Each row was made from one small tree. The marks that hang from a mark follow it in brackets, in the order of their numbers. Every link used is in the known rows. Write each row's tree.
Known rows
j_865[j_507]: [ 1.86 -2.01 -1.88 -2.63  2.82  2.81  2.27 -0.19 -3.29 -0.25  0.69  2.38
  2.92  0.81  1.94  0.80 -0.06 -0.57 -1.29  2.67  3.31 -0.93 -3.89 -0.16]
j_757[j_564[j_398[j_507[j_865] j_624[j_141]]]]: [ 5.33 -0.30 -2.30 -0.74 -1.17  1.44  3.43  1.18 -3.68 -0.88  4.36  0.11
  1.90  1.52  2.33 -0.73  4.85  3.47  1.97  4.36  2.61  1.10 -3.26 -1.71]
j_507[j_865]: [ 0.75  0.66 -0.92 -2.94  3.38  2.24  1.30 -0.11 -4.66  0.44  0.67 -2.00
  1.34  1.32  1.88  0.64 -0.11  0.42  1.75  2.89  3.35  0.14 -4.73  0.23]
j_564[j_398]: [ 0.94  2.20 -0.87 -1.25  1.09  2.57  2.55 -0.46 -4.18  0.53  1.57  0.74
  1.86 -1.19  1.57 -0.25 -1.45  0.14 -0.76  2.81  3.25  0.18 -2.86 -0.19]
j_757[j_564[j_398[j_59 j_507 j_624]]]: [ 4.43 -1.91 -4.80 -1.37 -1.31  1.80  4.19 -0.01 -3.33 -3.93  3.58  1.96
  2.32 -0.28 -0.28  0.67  2.41  2.17 -0.77  2.33  2.84  0.22 -1.35 -1.29]
j_624[j_141]: [ 1.43  0.96 -2.63 -2.53  3.89  2.76  1.72 -0.18 -3.17  1.20  1.53  3.72
  0.55  1.90  4.05 -1.49  2.17 -1.04 -0.70  3.02  1.98  1.11 -2.67 -0.70]
j_865[j_449 j_507[j_398[j_59 j_564]]]: [ 1.82 -1.49 -3.17 -2.21 -0.69  0.99  2.47  0.49 -3.10 -4.55  0.96  1.01
  2.30  2.93  0.38  2.53  1.80  0.57 -2.57  2.29  2.59 -0.18 -1.74 -1.57]
j_757[j_564[j_398[j_507[j_865[j_449]] j_624]]]: [ 4.35 -0.51 -0.29 -0.86 -2.54  0.97  4.09  1.18 -4.07 -0.48  3.34 -1.80
  1.64  0.81  0.21  1.79  3.96  4.62  0.73  2.05  3.85  0.88 -3.34 -1.56]
j_624[j_398[j_59[j_738] j_507 j_564]]: [ 0.23 -3.90 -2.91 -4.95 -0.04  1.76  0.50  2.06 -1.89 -3.90  3.47  0.28
 -0.58  0.55  0.34  2.54  0.08 -2.19 -1.17  3.68  4.05  0.58 -2.00 -2.05]
j_507[j_865[j_449]]: [ 0.34  0.78 -0.40 -3.05  2.78  1.66  1.78  0.10 -4.51  1.16  0.20 -1.83
  0.56  1.63  1.74  1.58  1.43  1.10  0.30  1.78  3.36  0.94 -4.62 -0.57]
j_624[j_398[j_59 j_507[j_865[j_449]] j_564]]: [ 2.63 -1.57 -2.87 -4.41 -0.60  0.95  0.94  1.00 -3.05 -2.96  2.10 -2.32
 -0.42  2.13 -0.45  3.30  1.94 -0.02  0.01  2.89  3.43  1.82 -3.38 -3.13]
j_624[j_141 j_398[j_59[j_738] j_564[j_757]]]: [ 0.84 -0.78 -3.04 -5.57 -0.44  1.77  0.73  2.16 -2.47 -2.80  3.77  1.47
  0.26 -0.43  2.02  0.11  0.22 -2.33  0.38  3.24  0.26  1.11 -1.82 -2.34]
j_564[j_757]: [ 1.39  1.37 -1.31 -3.04  1.56  2.56  2.29 -0.11 -4.62  0.80  0.86  0.90
  1.38 -1.39  1.89  0.00 -2.27 -0.69  0.84 -0.05  1.26  0.50 -2.67  0.10]
j_865[j_449 j_507[j_398]]: [ 1.59  0.20 -0.98 -1.58  0.51  1.61  2.40  0.03 -3.30 -0.14 -0.23  0.05
  2.63  2.49  1.56  2.08 -0.06  2.04 -2.78  2.80  3.28 -0.08 -2.64 -0.70]
j_564[j_398[j_59 j_507 j_624] j_757]: [ 4.42 -0.37 -5.40 -2.20 -1.29  1.61  3.10  0.66 -3.80 -3.42  0.47  0.84
  1.71 -3.32 -0.42  0.30 -0.19 -0.62  0.22  0.43  0.69  0.16 -1.47 -0.79]
j_564[j_398[j_59 j_624[j_141]] j_757]: [ 3.68  1.66 -6.22 -1.92  0.15  1.68  3.22  0.30 -3.62 -2.48  0.92  2.62
  1.96 -2.15  1.52 -1.83  2.10 -1.06  0.71  1.76 -1.30  0.55 -1.66 -1.05]
j_624[j_398[j_507 j_564]]: [ 3.07 -1.06 -0.57 -2.90 -0.98  2.59  1.24  1.04 -2.87 -0.76  3.41  0.70
 -0.41  0.84  1.02  1.62 -0.45 -1.66 -0.39  3.15  4.10  1.18 -2.16 -1.72]
j_757[j_564[j_398]]: [ 1.66  1.65 -0.33 -1.00 -0.45  2.55  3.92 -1.01 -4.14  0.06  4.54  1.08
  2.85 -0.31  1.65 -0.10 -0.81  2.84 -0.38  2.93  3.39  0.40 -2.51 -0.62]
j_398[j_507[j_865[j_449]] j_564 j_624[j_141]]: [ 4.16 -1.86 -1.38 -1.77 -0.15  1.14  2.11  2.97 -2.86 -0.90  2.14  1.28
 -1.20  3.03  2.63  0.59  7.97 -0.21  0.93  2.08  2.57  1.74 -3.01 -1.96]
j_757[j_564]: [ 1.18 -0.07 -0.69 -2.47  1.67  2.81  3.46 -0.73 -4.24  0.03  4.22  1.89
  1.95  1.44  2.22  0.17  0.14  1.95 -0.41  1.79  3.49  0.56 -2.68 -0.32]
j_757[j_564[j_398[j_59 j_507[j_865] j_624]]]: [ 4.42 -1.58 -4.57 -1.83 -0.97  1.19  3.52  0.38 -4.25 -4.11  3.22 -1.58
  2.57  0.71 -0.43  1.00  2.81  3.33  1.59  3.44  2.91 -0.02 -2.98 -1.28]
j_507[j_398[j_59[j_738] j_564[j_757]] j_865]: [-0.67  0.14 -1.72 -4.14 -0.88  0.55  0.58  2.08 -4.71 -4.75  2.12 -5.03
  1.52  0.38  0.44  2.11 -2.12  0.73  2.87  2.94  1.60 -0.38 -2.55 -0.25]
j_398[j_564]: [ 1.21 -0.14  0.10 -2.03  1.34  2.66  2.08  0.38 -3.81 -0.96  2.95  2.04
  0.47  1.08  1.90  0.32  0.65 -1.89 -0.09  1.53  3.58  0.34 -2.22  0.07]

Which tree is each row?
[-0.01 -1.45 -2.06 -5.21 -1.04  1.68  0.87  1.75 -3.02 -3.42  3.25 -0.81
  0.79 -1.49  0.06  1.63 -2.23 -2.01  0.65  2.15  1.53  0.16 -2.05 -1.35] => j_624[j_398[j_59[j_738] j_564[j_757]]]
[ 1.19 -0.68 -4.43 -2.55  1.42  1.15  2.20 -0.33 -3.22 -2.85 -0.66  0.51
  2.66  2.43  0.63  2.29  0.25  1.58 -3.15  2.89  2.44  0.03 -2.27 -1.37] => j_865[j_449 j_507[j_398[j_59]]]
[ 2.25  0.35 -2.72 -1.30 -0.56 -0.07  1.78  1.78 -3.80 -4.73  0.56 -2.93
  0.59  3.11 -0.57  2.69  3.76  1.08  0.63  2.54  2.31  0.47 -1.92 -0.61] => j_507[j_398[j_59 j_564 j_624] j_865[j_449]]
[ 3.54 -0.95 -3.96 -4.61 -1.83  2.06  1.67  0.88 -3.32 -3.33  2.65  0.20
  0.39 -1.34 -0.31  1.55 -1.73 -2.03  0.34  1.05  1.37  1.21 -1.51 -2.22] => j_624[j_398[j_59 j_507 j_564[j_757]]]
[ 0.62  2.19  1.39 -1.34 -0.81  0.79  1.47  1.04 -4.59 -1.09  1.50 -3.82
  0.48  3.09  1.19  2.21  0.85  2.00  0.81  2.71  3.80  0.97 -2.90 -0.57] => j_507[j_398[j_564] j_865[j_449]]
[ 2.81 -0.90 -6.61 -2.49  4.04  1.92  2.11  0.56 -2.60 -2.72  0.58  4.42
  0.63  1.78  2.45 -1.42  4.92 -1.99 -0.82  2.68  0.61  0.78 -1.69 -0.73] => j_398[j_59 j_624[j_141]]
[-0.71 -3.82 -1.83 -4.93  0.80  0.96  1.13  2.63 -2.94 -3.75  2.23 -1.22
 -0.72  1.94  0.79  3.42  3.55 -0.11  0.04  2.20  3.98  0.48 -3.51 -1.85] => j_398[j_59[j_738] j_507[j_865[j_449]] j_564]
[ 2.70  0.26  0.28 -1.71 -3.16  1.37  2.70  1.18 -4.00 -1.49  1.67 -0.28
  2.47  0.61  1.02  2.32 -0.76  1.24 -0.76  0.34  2.08 -0.07 -1.75 -0.93] => j_865[j_449 j_507[j_398[j_564[j_757]]]]
[ 1.87 -2.08 -4.47 -3.04 -1.24  1.43  2.47  2.31 -3.29 -3.60  0.84  0.29
  1.27 -3.63 -0.07  1.03 -0.27 -0.57  0.07  1.24  1.42 -0.48 -1.60 -0.60] => j_564[j_398[j_59[j_738] j_507 j_624] j_757]
[ 1.48  2.29 -4.36 -3.04  0.27  2.16  2.81 -0.87 -4.81 -2.07  0.71  0.36
  2.57 -3.11  0.38 -0.26 -2.77 -0.61  0.24  0.81  0.74  0.09 -2.35 -0.71] => j_564[j_398[j_59] j_757]
[ 4.53  0.59 -2.07 -0.93 -1.94  2.00  3.09  1.20 -3.92 -0.39  0.80  0.44
  1.57 -3.25  0.47  0.25 -0.52 -0.32  0.81  0.57  1.73  0.15 -1.81 -0.32] => j_564[j_398[j_507 j_624] j_757]
[ 1.01  2.02  0.70 -1.22 -0.22  1.36  1.04  0.58 -4.84 -1.75  2.23 -4.03
  1.20  2.71  1.48  1.29 -0.63  1.06  2.21  3.97  3.65  0.22 -2.94  0.28] => j_507[j_398[j_564] j_865]
[ 4.51  0.26 -1.68 -3.67 -1.94  2.40  1.44  1.35 -2.94 -0.06  3.88  1.98
 -0.33 -0.05  2.59 -0.15  0.20 -1.96  0.90  2.28  1.16  2.14 -1.63 -2.79] => j_624[j_141 j_398[j_507 j_564[j_757]]]
[ 3.40  0.99 -3.36 -1.77 -1.55  0.35  1.81  1.48 -5.13 -5.41  0.80 -4.03
  1.63  0.50 -0.66  1.50  0.17  0.20  3.39  1.78  0.42 -0.20 -1.82  0.25] => j_507[j_398[j_59 j_564[j_757] j_624] j_865]
[ 4.83 -1.97 -2.14 -1.62  0.41  1.63  1.73  2.78 -2.95 -1.72  2.66  1.26
 -0.54  2.82  2.80 -0.19  6.21 -1.11  2.26  3.40  2.53  0.87 -3.07 -1.12] => j_398[j_507[j_865] j_564 j_624[j_141]]
[-2.00  0.14 -3.09 -3.87  2.63  0.70  0.15  1.08 -3.95 -3.40  0.30 -4.61
  1.49  2.15  1.02  2.00 -1.39  1.68  1.00  4.90  2.86 -0.43 -3.22  0.25] => j_507[j_398[j_59[j_738]] j_865]
[ 3.16 -0.71 -6.48 -4.57  2.60  2.15  0.96  0.10 -1.99 -1.67  1.52  2.82
 -0.06  1.67  2.21 -0.01  1.40 -1.42 -1.53  4.45  1.30  2.10 -2.11 -3.02] => j_624[j_141 j_398[j_59 j_507]]
[ 2.40  0.43 -5.14 -1.27  1.40  1.84  2.85  0.12 -3.65 -3.21  0.52  1.59
  1.93 -1.04 -0.23 -0.18  1.12 -0.84 -0.79  2.55  1.99 -0.16 -2.00 -0.14] => j_564[j_398[j_59 j_624]]
[ 0.39 -3.29 -2.73 -5.13 -0.38  1.84  1.56  2.17 -3.25 -4.04  2.83  1.23
  0.15 -1.20  1.01  1.73 -0.22 -2.18  0.33  0.48  2.06  0.13 -1.75 -1.12] => j_398[j_59[j_738] j_507 j_564[j_757]]
[-1.07 -3.56 -4.35 -4.90  3.12  1.99  1.14  1.11 -2.76 -2.77  1.22  1.60
  0.18  0.46  1.59  1.68  0.57 -1.15 -1.70  2.46  3.58  0.08 -2.33 -0.92] => j_398[j_59[j_738] j_507]
[ 3.22  1.97  0.75 -0.57 -3.01  0.29  2.19  2.32 -5.04 -1.64  0.84 -4.17
  0.73  0.80 -0.03  2.12  1.53  1.65  2.54  0.47  1.55  0.62 -2.16 -0.03] => j_507[j_398[j_564[j_757] j_624] j_865[j_449]]
[ 4.17 -0.83 -5.31 -2.55  0.41  1.80  2.55  1.57 -3.23 -3.81  2.29  4.28
  0.71 -0.27  1.80 -1.18  4.20 -2.84  1.17  0.62 -0.98  0.66 -0.99 -0.79] => j_398[j_59 j_564[j_757] j_624[j_141]]
[ 3.48 -1.88 -1.94 -1.94  1.73  1.66  1.80  1.35 -3.82 -0.85  0.27 -1.40
  0.56  1.60  1.14  1.18  2.56 -0.01  1.71  2.45  3.64  0.17 -3.82  0.25] => j_398[j_507[j_865] j_624]
[ 2.60  0.43 -3.45 -4.41 -1.12  2.18  1.66  0.35 -3.73 -3.16  2.64 -0.03
  1.09 -1.22 -0.35  1.15 -2.08 -2.49  0.78  1.32  0.88  0.81 -1.87 -1.34] => j_624[j_398[j_59 j_564[j_757]]]
[-0.32 -1.21 -4.09 -2.27  1.85  0.66  1.13  1.94 -3.09 -4.11  0.06 -0.70
  1.02  1.20  0.47  1.57  0.41  0.09 -1.00  3.82  2.58 -0.56 -0.96  0.68] => j_507[j_398[j_59[j_738] j_624]]
[ 1.62 -0.13 -3.44 -3.84  0.43  2.17  2.55  0.12 -4.28 -3.56  2.40  1.65
  1.25 -1.19  0.76  0.47 -0.65 -2.40  0.79 -0.22  1.11  0.20 -1.78 -0.46] => j_398[j_59 j_564[j_757]]
[ 1.56 -0.46 -3.43 -3.65  0.80  2.01  1.26  0.01 -3.02 -3.51  2.74  0.94
  0.61  0.94 -0.12  1.25 -0.24 -2.29 -0.72  3.21  2.71  0.76 -1.97 -1.57] => j_624[j_398[j_59 j_564]]
[ 1.67  2.03 -3.38 -2.63 -1.22  1.44  1.87  0.00 -4.56 -4.29  1.95 -0.82
  1.48 -0.02  0.46  0.99 -2.31 -0.47  0.76  0.86  0.63  0.46 -0.48 -0.20] => j_507[j_398[j_59 j_564[j_757]]]
[ 3.88 -3.59 -4.94 -2.21  0.60  1.60  2.40  1.46 -2.77 -4.86  2.11  2.98
 -0.02  0.95  0.20  1.30  3.91 -2.69 -0.59  1.11  2.96  0.33 -1.09 -0.76] => j_398[j_59 j_507 j_564 j_624]
